Each row comes from the steps of one path. Every step used is in the known rows, and no mark comes twice. Write the path behind each row, first mark first.
Known rows
rufun remez vesep sitor gemego kadaz: [-0.93 -1.78  0.74  5.28 -3.81 -1.64  2.54 -2.33  0.23  0.66  1.62  1.52
 -3.29 -1.68 -6.70  1.08 -3.09 -4.01]
rogel kadaz gemego: [ 3.77 -2.85  1.39  1.02 -0.55  0.70  1.97 -2.16  4.21 -0.62 -3.51  5.41
  0.91  3.19  1.14 -0.03 -1.68 -2.56]
vesep kadaz rufun: [ 5.12 -3.38 -0.62 -5.25 -2.65  0.37  3.42  0.49  2.82  0.32 -4.18 -1.46
 -2.56  0.89 -2.04  0.88 -2.12 -2.52]
rufun remez vesep kadaz gemego sitor: [ 0.73 -1.88  0.52  5.63 -1.62 -0.24  4.72 -1.61  3.07  2.07  1.95  0.90
 -2.61 -0.13 -5.40  0.16 -4.62 -3.58]
remez vesep: [ 4.21 -0.43  3.11 -2.55  1.17 -2.22  1.24 -0.08  0.86  0.74 -1.04 -3.42
 -1.80  0.81 -0.60  3.17 -3.11 -0.86]
rufun remez vesep sitor gemego kadaz rogel: [-0.51 -1.57  1.61  7.62 -1.51 -1.41  3.63 -4.50  0.71  1.22  1.15  3.93
 -0.03 -2.16 -5.19  0.87 -3.80 -3.85]
remez vesep sitor gemego kadaz: [ 0.16 -0.18  1.51  0.01 -2.92 -2.64  3.88 -3.25 -1.09 -0.70 -2.29  0.42
 -0.61 -2.26 -4.37  0.92 -3.35 -3.95]
rogel kadaz: [ 1.94 -3.44  1.74 -1.83 -0.11 -0.61  1.48 -0.44  6.01 -0.97 -5.94  2.47
 -1.06  2.66  1.89  2.62 -0.75 -2.30]
rufun remez vesep: [ 3.31 -1.88  2.30  3.05  0.11 -1.41 -0.18  0.61  1.86  2.17  2.48 -1.92
 -4.16  1.26 -3.08  3.28 -2.98 -1.38]
remez vesep sitor gemego: [ 3.08  0.93  1.91 -2.38 -0.20 -1.90  3.52 -1.34 -3.15  0.15 -2.21 -0.45
 -1.72  0.30 -3.97  1.72 -2.86 -4.22]
gemego sitor vesep: [-2.44 -0.88  0.31 -5.08  3.47 -1.63  2.16  2.75  2.36  1.91 -3.04  0.76
 -3.43 -0.40  5.78  0.57 -3.39 -3.53]
remez vesep sitor: [ 4.04  1.21  0.51 -1.24 -0.65 -2.94  3.17  0.81  0.06  0.50 -2.94 -2.06
 -0.92  0.36 -2.53  3.09 -1.85 -3.12]
vesep sitor gemego: [ 4.60  2.19  1.06 -3.69  0.62 -1.41  4.08 -1.48 -2.40 -0.59 -5.44  3.04
 -3.08  0.95 -1.86 -0.83 -0.31 -7.66]
gemego kadaz: [ 1.93 -0.75  1.81 -1.08 -1.79 -3.40  2.00 -3.11  5.01 -1.10 -4.05  1.18
 -1.97 -1.66  1.17 -0.68 -1.10 -3.51]
gemego kadaz rufun remez vesep: [-1.68 -5.15 -0.67  3.62 -5.62 -0.40 -0.41  1.64  3.50  2.15  2.50 -0.80
 -2.45 -2.34 -1.56  1.17 -4.49  0.63]
kadaz gemego sitor: [ 2.57  2.53  0.87 -0.31  1.93 -0.56  4.28 -0.23  1.50  1.49 -3.35  4.58
 -1.62  0.36  3.97 -4.10 -2.41 -6.07]
gemego sitor vesep remez: [-3.57 -1.62 -0.67 -2.80  3.60 -2.49  2.46  3.34  2.36  1.44 -0.20  1.83
 -4.08  0.20  2.92  1.22 -3.69 -3.10]
rogel kadaz gemego sitor vesep remez: [-3.95 -4.76 -1.18  2.07  0.75  0.51  2.91  0.98  4.17  0.59 -0.19  7.00
  0.31  1.97  1.69  0.59 -4.16 -1.72]
gemego kadaz vesep remez: [-2.32 -1.98 -1.58  2.91 -2.17 -4.25  0.96 -0.27  3.35 -0.03 -0.75  0.78
 -2.53 -0.12 -0.75 -0.53 -2.58  0.39]

Which path is each row?
[ 1.50 -0.98  4.51  0.06  1.77 -1.51  3.80 -7.51  1.23 -0.88 -3.41  5.56
  0.40 -2.43  1.13 -2.54 -3.13 -4.83] => sitor gemego kadaz rogel
[ 1.61  1.09  1.49  1.05 -0.30 -1.99  5.80 -5.83  0.24 -1.07 -5.70  6.32
  0.93 -2.23 -1.06 -2.30 -1.28 -6.97] => vesep sitor gemego kadaz rogel
[ 2.03 -0.53  1.18  0.70 -1.00 -0.96  6.27 -2.90  2.13  0.69 -1.53 -0.27
 -0.07 -0.56 -3.38 -0.24 -4.62 -3.28] => remez vesep kadaz gemego sitor
[-2.73 -2.17  0.36  0.81 -1.11 -2.64  1.52 -2.78 -0.63 -0.44 -0.16  2.75
 -3.80 -0.05 -2.27 -2.03 -3.75 -1.42] => sitor gemego kadaz vesep remez
[ 3.78 -3.17  2.58  5.28  0.57 -1.06  3.60 -4.17  3.74  1.51  1.17 -0.35
 -0.70  0.48 -6.05  3.37 -3.57 -1.53] => rufun remez vesep kadaz rogel
[ 1.66 -2.96 -2.15  2.16 -3.83  0.85  0.41  5.85 -0.39  3.60  1.57 -1.22
 -3.13  0.66 -2.82  2.92 -3.24 -1.21] => kadaz rufun remez vesep sitor
[ 1.83  1.68 -2.96 -0.88 -0.39 -2.54  2.06  2.96 -0.58  1.48 -5.54 -0.77
 -2.50  2.44  0.57  0.34 -0.65 -2.11] => kadaz vesep sitor
[ 2.02 -4.14 -0.09  0.99 -2.23  1.31 -1.19  5.00  0.38  3.77  3.23 -2.17
 -3.78  0.88 -1.41  2.85 -4.49  0.83] => kadaz rufun remez vesep
[ 3.53 -3.25  1.79  2.74 -1.74 -1.42  2.48 -1.96  3.58  0.97  1.48 -2.64
 -3.91  1.10 -7.34  3.82 -3.06 -1.79] => rufun remez vesep kadaz
[ 2.94 -0.42  0.02  4.01 -1.49 -1.91  1.58  1.32  1.09  1.85  0.63 -0.81
 -3.36  1.00 -4.84  3.35 -1.83 -3.25] => rufun remez vesep sitor
[-1.93 -1.44  1.13 -1.04 -1.14 -1.90  1.29 -3.22 -0.64 -0.04 -2.72  1.59
 -3.45 -0.58  0.15 -2.58 -3.61 -1.83] => sitor gemego kadaz vesep
[-2.90 -4.12 -1.95 -6.13 -0.27  0.51  3.75  3.42  2.78  2.05 -3.21 -0.32
 -2.89 -1.02  2.53  0.90 -4.63 -2.29] => gemego sitor vesep kadaz rufun
[-1.49  0.22 -2.95  1.68 -3.87 -3.84  2.44 -0.10  2.70  0.14 -5.32  0.75
 -1.45 -0.93  0.05 -1.15 -1.21 -2.01] => gemego kadaz vesep sitor
[-1.35 -4.07 -0.96 -0.27 -0.63 -0.57  0.08  1.68  4.47  0.69 -5.41  0.74
 -1.18  3.64  2.67  2.44 -2.09  1.21] => rogel kadaz vesep
[ 4.96 -1.86  3.43  0.18  1.48 -1.80  5.36 -5.30  2.93  0.11 -2.51 -1.56
  1.96 -0.30 -3.96  3.05 -3.83 -1.24] => remez vesep kadaz rogel
[-3.96 -5.23 -2.60 -2.16 -1.07  1.22  2.89  3.91  3.47  3.25 -0.33  0.33
 -4.41 -0.80  0.43  1.34 -4.65 -2.37] => gemego sitor vesep kadaz rufun remez
[ 2.12 -3.04  0.65 -4.04  3.19 -2.62 -0.14  1.18  0.66  0.35  2.21  0.22
 -3.64  2.32 -0.99  3.44 -2.86 -0.61] => sitor vesep remez
